Each row comes from the steps of one walk. Every step used is in the known rows, and no mark comes twice. Write the walk behind each row, first mark first.
In the rows, 100 means zero.
Known rows
H R U Y B D: [ 99, 100, 107, 100,  89, 105,  96, 105,  94, 103,  89, 120, 100, 121,  90,
  99, 108, 111, 139, 103, 109, 110,  47, 127, 108,  99,  60,  91,  98, 115,
 105,  90, 121,  86, 105,  95,  91,  82, 111, 117, 101, 126,  80,  98, 100,
 114, 118, 117, 107,  89,  94,  92, 121]
V Y D B: [ 98, 105, 112, 139, 107, 106,  97,  92,  98, 100,  94, 110,  85, 102,  91,
 105, 123, 102, 110, 131, 112,  97,  63, 123, 117, 110,  71,  89, 115,  98,
 103,  95, 105,  97, 103, 106, 100,  91, 103, 120, 103, 102,  78, 110,  98,
 110, 115, 119, 102,  86, 102,  91, 125]
B D R: [ 96, 103, 110, 125, 102,  94, 103,  98,  93, 104,  97, 117,  85, 118, 102,
 101, 122, 107, 100, 113,  97, 106,  70,  98, 108, 107, 100,  81, 104, 101,
 103,  97, 116,  98, 115, 111, 105,  91, 111, 105,  84, 105,  81, 103, 100,
 113, 110, 114,  98, 100,  70,  99, 119]
H R D: [117,  98,  97,  82, 122, 102, 109, 100, 116, 106, 100, 104,  98, 105, 110,
 105, 128, 114, 145, 107, 100, 106,  67, 126, 111,  84,  73,  97, 101, 106,
  86,  87, 127, 104, 108,  95,  97,  80, 110, 110,  85,  97,  75, 116, 104,
 123, 108,  95,  79,  86, 109,  90, 107]
B D R U Y: [ 79,  80, 108, 114,  97,  99,  92, 116,  86, 103,  91, 108, 106, 122,  95,
 102, 110, 118, 135, 112, 114, 107,  78, 108, 107,  96, 108,  84,  97, 113,
  94,  94, 108,  96, 110,  96,  91,  81, 108, 110,  72, 123,  85,  86,  84,
 116, 118, 110, 103, 109,  76,  97, 112]
D R U Y: [ 70,  72, 104, 105, 102,  98,  96, 120,  91, 102,  97, 101, 106, 117,  94,
 102, 112, 120, 129, 111, 117, 104,  89, 108, 107,  96, 115,  86,  99, 109,
  90,  95, 102,  96, 115,  94,  94,  81, 105, 110,  74, 122,  87,  88,  81,
 117, 114, 104, 101, 114,  85,  96, 107]
U Y B D R: [ 90, 104, 105, 124,  97, 105,  96, 100,  80, 102, 100, 120,  74, 118,  95,
  95, 124, 114, 119, 113, 103, 103,  49, 103, 103, 108,  99,  82, 109, 102,
  99,  98, 114,  89, 116, 106,  98,  89, 112, 113,  87, 126,  78,  99,  95,
 110, 115, 118, 110,  97,  80,  98, 124]
V Y U R: [ 88,  96,  91,  93, 100,  99, 113, 101,  90, 110, 109,  87, 101, 117,  89,
  95, 104, 104,  86, 118,  94,  81,  99,  94, 115,  98, 118,  92, 104,  89,
 113,  91, 124,  78,  98, 101, 118,  84, 108, 124, 109, 106,  90, 112, 118,
 118, 118,  97, 109, 101,  99,  84,  87]
U R: [ 94,  93, 100,  97, 113,  89, 105, 111, 101, 111,  97,  88, 100, 112,  95,
  99, 112, 110,  90, 111, 106, 100,  82,  92, 107, 101, 123,  96, 100, 104,
 116,  96, 125,  90, 111,  98, 112,  87, 103, 123, 103,  92,  90, 111, 109,
 116, 117, 101, 100, 102,  94,  92,  98]
H R: [ 89,  86, 101,  85, 116,  88, 113, 105, 117, 103, 106,  93, 106, 109, 108,
 107, 117, 104, 108,  98, 108, 110,  89, 117, 116,  95,  73,  94,  99, 107,
  93,  89, 109, 102, 109,  97, 105,  86, 109, 109,  96,  98,  85, 111, 100,
 124, 111,  97,  92,  94, 105,  95, 107]
M U: [ 86,  91, 108, 103,  97, 105, 106, 108, 106, 101,  95, 112,  90,  90,  92,
 102, 109,  99,  82, 103, 113, 105,  94,  91,  99, 111, 125,  86,  94, 104,
 120,  99,  94, 105,  90,  93, 101,  87, 104, 119,  96,  97, 100,  98, 110,
 112, 109, 100, 110, 105,  91,  97,  97]
Y D: [ 99, 112,  98, 102, 104,  94, 100,  99, 111,  97,  93, 123, 115,  97,  93,
 103, 111, 103, 100, 113, 111, 104,  71, 114, 115, 104,  93,  92, 115, 107,
 107,  95, 113,  89, 105,  99, 104,  93, 102, 115, 111,  89,  87, 106, 100,
 111, 116, 115,  96,  86,  98,  97, 118]
V Y H R D B: [109,  97, 106, 122, 125, 108, 110,  89, 115, 108, 100, 100,  82, 104, 108,
 101, 134, 103, 140, 127, 106,  98,  59, 137, 114,  95,  68,  90, 107, 101,
  91,  86, 118, 102, 108, 103,  90,  82, 112, 117,  90, 116,  68, 119,  97,
 122, 116, 103,  80,  86, 108,  88, 112]
D Y H R U: [ 66,  76,  95,  80, 107,  88, 116, 108, 124, 104,  95, 101, 138, 111, 104,
 104, 113,  92, 119, 103, 109, 103,  93, 133, 122,  94,  73,  89,  95, 114,
  98,  81, 124,  95, 118, 103,  94,  82, 110, 109,  91, 129,  81, 106,  93,
 130, 121,  98,  67, 105, 100,  91, 104]
U Y: [ 96,  84, 105, 112, 109, 102, 101, 114,  89,  99, 100,  97,  91,  96,  95,
  98, 108, 113, 118, 107, 119, 104,  88, 107, 109,  95, 110,  97, 108, 104,
  88,  98,  99,  98, 100,  87,  91,  90, 103, 122,  92, 104,  93,  85,  89,
 114, 115, 105, 116, 106,  95,  93, 109]
U Y H R: [ 80,  86,  96,  89, 123,  86, 119, 106, 120, 103, 113,  95, 113,  99, 105,
  94, 113,  94, 116, 100, 117, 113,  89, 129, 117,  91, 100,  92, 108, 114,
  92,  85, 108,  92, 110,  92,  97,  87, 114, 114, 106, 123,  83, 101,  90,
 129, 123,  97,  91,  95, 104,  95, 100]
H R D B: [107,  92, 106, 124, 126, 105, 105,  94, 108, 104,  87, 104,  83, 110, 116,
 109, 135, 118, 148, 119, 108, 105,  54, 128, 111,  98,  73,  93,  97, 104,
  95,  87, 103, 109, 105, 102,  95,  83, 111, 120,  75, 102,  72, 116,  97,
 118, 112, 100,  81,  87, 102,  87, 117]
B D: [120, 105, 115, 115,  97,  97, 102,  98,  95, 103,  85, 120,  95, 110,  95,
 100, 106, 100, 102, 109, 102, 109,  71, 107, 112, 102,  78,  91,  99, 102,
 109,  98, 120,  97,  95,  99,  96,  91, 106, 114,  97,  91,  89,  96, 108,
 110, 112, 114, 104,  94,  80,  96, 119]
Y H R U: [ 67,  81,  98,  71, 109,  85, 114, 112, 134, 107,  97, 106, 139, 113, 103,
 103, 106,  94, 114,  98, 112, 109,  96, 131, 114,  93,  72,  89,  91, 115,
 102,  83, 122,  91, 119, 100,  96,  79, 109, 102,  99, 120,  83, 112,  88,
 127, 116,  97,  68, 103,  99,  94,  99]
B D Y H R U: [ 75,  80,  99,  88, 102,  87, 113, 106, 123, 105,  91, 112, 135, 117, 104,
 103, 111,  91, 122, 107, 105, 106,  81, 135, 123,  97,  67,  86,  92, 116,
 103,  80, 129,  93, 113, 105,  93,  82, 113, 109,  89, 130,  78, 102,  99,
 128, 123, 104,  71, 100,  92,  92, 109]
U R H: [ 96,  93, 109,  74, 113,  97,  99, 111, 112, 110,  97,  74, 105, 119,  91,
  85, 123, 112, 114, 120, 100,  92,  74,  96, 110,  96, 131,  98, 102, 110,
 113,  92, 140, 101, 114, 101, 110,  83, 107, 123,  83, 100,  95, 120, 109,
 125, 125,  97,  87, 108,  98,  91, 106]
Y H R D B: [104,  94, 103, 122, 130, 102, 112,  91, 117, 106,  91, 106,  91, 105, 115,
 103, 132, 108, 143, 119, 110, 103,  56, 134, 111,  97,  79,  91, 101, 106,
  97,  85, 108, 104, 111, 103,  91,  84, 113, 120,  82, 111,  70, 116,  94,
 121, 118,  99,  74,  87, 103,  87, 115]

Write each row's walk
[ 78,  88,  83, 107, 108,  97, 117,  99,  85, 104,  96,  91, 104, 117, 103,
  99, 112, 110,  93, 117,  96,  79,  89,  95, 121, 102, 139,  94, 102,  93,
 118,  88, 114,  85,  99, 105, 117,  91, 112, 135,  90, 111,  90, 101, 121,
 119, 126,  94,  99, 104,  91,  82,  96]	D Y U R
[105,  89,  93, 113, 111, 111, 103, 100,  89, 105,  90,  95,  82, 100, 103,
 100, 136, 112, 125, 127,  99,  89,  60, 104, 113, 100, 129,  93, 102, 104,
 105,  90, 130, 108, 102,  99, 100,  87, 111, 137,  71, 110,  80,  97, 123,
 121, 121,  99,  91,  98,  94,  84, 104]	M U R D Y
[ 87, 100, 114,  98,  96, 114,  91, 103,  98, 103, 100, 105,  82, 120,  87,
  80, 132, 113, 136, 122, 101,  97,  50,  99, 100, 107, 134,  82, 104, 114,
 110,  92, 122, 104, 111, 105, 101,  82, 114, 119,  73, 131,  89, 108, 102,
 120, 122, 108, 103, 104,  84,  97, 119]	M U Y B D R H
[103,  98,  89, 110, 120, 102, 121,  96, 107, 102,  95, 112, 100,  82, 105,
  89, 124,  90, 117, 121, 104,  90,  72, 127, 120,  95, 102,  93, 117,  99,
  92,  89, 136,  96, 109, 103,  86,  94, 111, 125,  96, 121,  78,  97, 101,
 123, 123, 100,  72, 100,  96,  88, 111]	R D Y H
[111,  94, 105, 132, 124, 106, 100,  97,  97, 109,  81,  98,  81, 113, 108,
 103, 132, 123, 136, 129, 106,  96,  49, 111, 106, 100, 103,  94,  98, 103,
 108,  92, 113, 103, 107, 102,  98,  82, 108, 128,  76,  98,  76, 115, 103,
 113, 117, 103,  88,  93,  95,  86, 111]	U R D B
[ 81,  94,  86,  95, 108,  92, 116, 103,  94, 107,  97,  96, 111, 118,  98,
  98, 103, 113,  86, 110, 100,  88,  96,  89, 111, 100, 136,  93,  98,  95,
 123,  90, 111,  80,  99, 100, 119,  88, 109, 127, 102, 100,  93, 110, 113,
 116, 121,  94, 103, 102,  91,  86,  89]	Y U R
[100, 102,  88, 100, 108, 119, 107,  95,  90,  98,  96, 110,  79,  99, 101,
  98, 136, 113, 141, 113,  99,  89,  41, 130, 112,  97,  64,  98, 111,  99,
  88,  89, 130,  95, 116, 104,  92,  90, 114, 126,  95, 127,  72, 110, 109,
 117, 115, 105,  87,  88, 117,  86, 123]	H R D Y B
[ 93,  93,  99,  89, 103, 102, 105,  96,  98, 105,  93,  86, 107, 129,  97,
  85, 121, 109, 121, 128,  89,  81,  70, 100, 123, 100, 135,  95,  99, 105,
 121,  85, 138,  96, 100, 107, 113,  87, 115, 134,  74, 113,  93, 111, 123,
 127, 133,  96,  88, 105,  87,  83, 109]	B D Y U R H
[ 89, 102, 101, 108, 100, 102,  93, 106, 101,  96,  97, 120, 104,  93,  87,
 100, 110, 108, 111, 113, 123, 109,  70, 108, 108, 107, 135,  87, 113, 118,
 111,  94,  93,  93,  91,  88,  99,  88, 103, 126, 109, 106,  93,  88, 102,
 112, 121, 115, 120,  89,  94,  97, 107]	M U Y D
[110,  93, 105, 133, 101, 101, 105,  95,  82,  97,  84, 110,  85, 105, 101,
 101, 122,  99, 111, 120,  99,  96,  67, 114, 128, 106,  82,  93, 106,  98,
 100,  93, 124, 107,  98, 105,  93,  98, 109, 127,  77, 104,  85,  85, 115,
 116, 118, 114, 100,  98,  80,  90, 127]	B D Y
[ 78,  83,  99,  95, 111,  95, 113, 116, 113, 105,  95, 109, 124,  94,  92,
  89,  99,  94, 115, 107, 121, 105,  94, 123, 110,  94, 112,  90, 106, 111,
  99,  90, 114,  85, 109,  92,  85,  86, 107, 115, 107, 127,  89,  89,  79,
 120, 124, 102,  86, 110,  92,  95,  99]	R U Y H
[114,  94, 108, 135, 121, 109, 103,  96,  99, 104,  80, 110,  77, 104, 108,
 105, 130, 120, 137, 124, 108,  97,  56, 118, 107, 100,  84,  95, 100,  98,
  99,  92, 105, 109, 103, 102,  90,  85, 107, 122,  75,  96,  78, 110,  97,
 111, 111, 104,  87,  93,  97,  86, 121]	R D B
[ 76,  86,  96,  85,  97, 108,  98, 115,  97, 101,  98, 106, 103, 110,  88,
  99, 111, 116, 138,  98, 118, 101,  64, 125, 103,  96,  74,  96, 103, 110,
  95,  90, 109,  85, 114,  93,  91,  81, 109, 118, 103, 131,  83, 102,  87,
 115, 116, 107, 104,  98, 111,  91, 112]	H R U Y B
[114,  92,  95, 117, 113, 112, 107,  96,  88,  99,  90, 103,  87,  94, 106,
 102, 134, 110, 133, 124,  98,  88,  65, 118, 120,  94,  89,  98, 110,  96,
  85,  92, 130, 110, 104, 101,  88,  93, 109, 128,  72, 105,  79,  94, 110,
 119, 114, 102,  83,  99,  97,  85, 119]	R D Y
[ 89,  96, 109, 146, 113, 101,  94,  98,  93,  97,  85, 111,  92, 105, 102,
 104, 120, 116, 126, 124, 124, 104,  58, 123, 115, 110, 102,  90, 111, 109,
 105,  93,  86,  97, 100,  98,  95,  92, 105, 129,  89, 105,  82,  98,  90,
 109, 123, 117, 106,  88,  94,  91, 127]	U Y D B
[105,  92, 108, 130, 119, 109,  99, 100,  99, 109,  83, 101,  76, 110, 105,
 104, 132, 120, 130, 127, 111,  98,  50, 106,  98, 106, 124,  90,  93, 106,
 118,  91, 105, 106,  99, 100,  99,  79, 108, 132,  78, 102,  79, 113, 108,
 113, 117, 101,  95,  93,  92,  86, 105]	M U R D B
[ 82,  88,  96,  82, 110, 102, 108, 101,  99, 104,  97,  79, 108, 124,  98,
  85, 122, 112, 115, 126,  93,  77,  81,  97, 120,  98, 142,  96, 103, 102,
 115,  85, 134,  96, 106, 106, 114,  87, 113, 133,  76, 112,  95, 114, 117,
 128, 132,  91,  87, 109,  95,  83, 104]	D Y U R H
[103, 110, 102,  97,  91, 119, 102, 103,  90, 104, 110, 107,  74,  94,  74,
  94, 114,  98, 100, 111, 102,  90,  68, 116, 104, 102,  51,  97, 118,  86,
  91, 102, 133,  86, 110, 101,  95,  91, 104, 115, 129, 116,  83, 114, 104,
 109, 105, 113, 109,  95, 118,  93, 115]	V Y B
[ 93, 101, 109, 140, 113, 100,  99,  93, 102,  98,  82, 120,  95, 104, 103,
 107, 121, 111, 110, 123, 118, 103,  58, 120, 116, 112,  88,  89, 109, 105,
 112,  93,  93,  99, 103, 106,  99,  92, 104, 123,  93,  96,  82, 109,  95,
 108, 118, 116,  96,  87,  94,  91, 127]	Y D B
[103,  90, 103, 126, 130, 102, 109,  96, 109, 105,  91, 100,  87, 106, 115,
 101, 133, 112, 156, 120, 116, 105,  55, 137, 112,  95,  90,  93, 103, 109,
  92,  84, 103, 104, 107,  97,  87,  82, 114, 124,  81, 119,  70, 108,  90,
 121, 122, 101,  84,  90, 101,  86, 114]	U Y H R D B
[ 87,  93,  88, 113, 103,  95, 113,  94,  82, 104,  91,  98, 100, 122, 103,
  99, 110, 108,  99, 119,  93,  82,  79,  96, 122, 104, 130,  92,  99,  96,
 122,  87, 122,  85,  98, 105, 115,  90, 114, 136,  90, 112,  88,  98, 126,
 119, 128, 100, 102,  97,  83,  83, 101]	B D Y U R
[ 99, 104, 102, 100, 106, 102, 119, 101, 114, 108, 114, 102,  99,  83,  84,
  86, 106,  77,  83, 115, 105,  95,  97, 120, 114,  95,  82,  91, 120,  91,
  93,  97, 136,  86, 107,  99,  92,  91, 105, 111, 130, 115,  84, 104,  97,
 119, 114, 106,  92, 102, 102,  95, 100]	V Y H
[ 78,  87,  90,  94, 123,  88, 126,  98, 121, 102, 108,  96, 112,  99, 114,
  97, 123,  87, 106, 105, 109, 106,  87, 132, 127,  98,  85,  91, 108, 110,
  93,  83, 120,  97, 115, 103,  99,  93, 115, 117,  99, 123,  79, 104, 101,
 132, 123,  95,  77,  95, 103,  92, 107]	D Y H R
[108, 107, 110, 115,  87, 113,  95, 103,  83, 100,  87, 129,  77, 105,  83,
  93, 110, 108, 119, 108, 111, 109,  46, 110, 100, 110,  95,  89, 101, 108,
 114,  98, 110,  89,  91,  92,  92,  87, 109, 126, 108, 120,  89,  89, 108,
 106, 117, 119, 124,  91,  87,  94, 118]	M U Y B D
[104, 105,  86, 106, 105, 118, 104, 100,  83, 103,  93, 106,  76, 101,  93,
  95, 133, 115, 133, 119,  99,  82,  37, 118, 107, 100,  88,  99, 113,  97,
  98,  92, 139,  90, 117, 104,  95,  90, 110, 134,  99, 122,  75, 109, 114,
 115, 119, 107,  89,  91, 112,  84, 118]	U R D Y B
[ 86, 111, 102, 115, 101,  98,  97,  98,  96, 103, 115, 112,  92, 109,  90,
 100, 127, 101,  97, 125, 100,  99,  76, 107, 112, 107,  98,  80, 123,  98,
  93,  98, 121,  89, 120, 111, 110,  90, 106, 103, 101, 109,  76, 112,  98,
 114, 110, 117,  99,  92,  92, 100, 115]	V Y D R
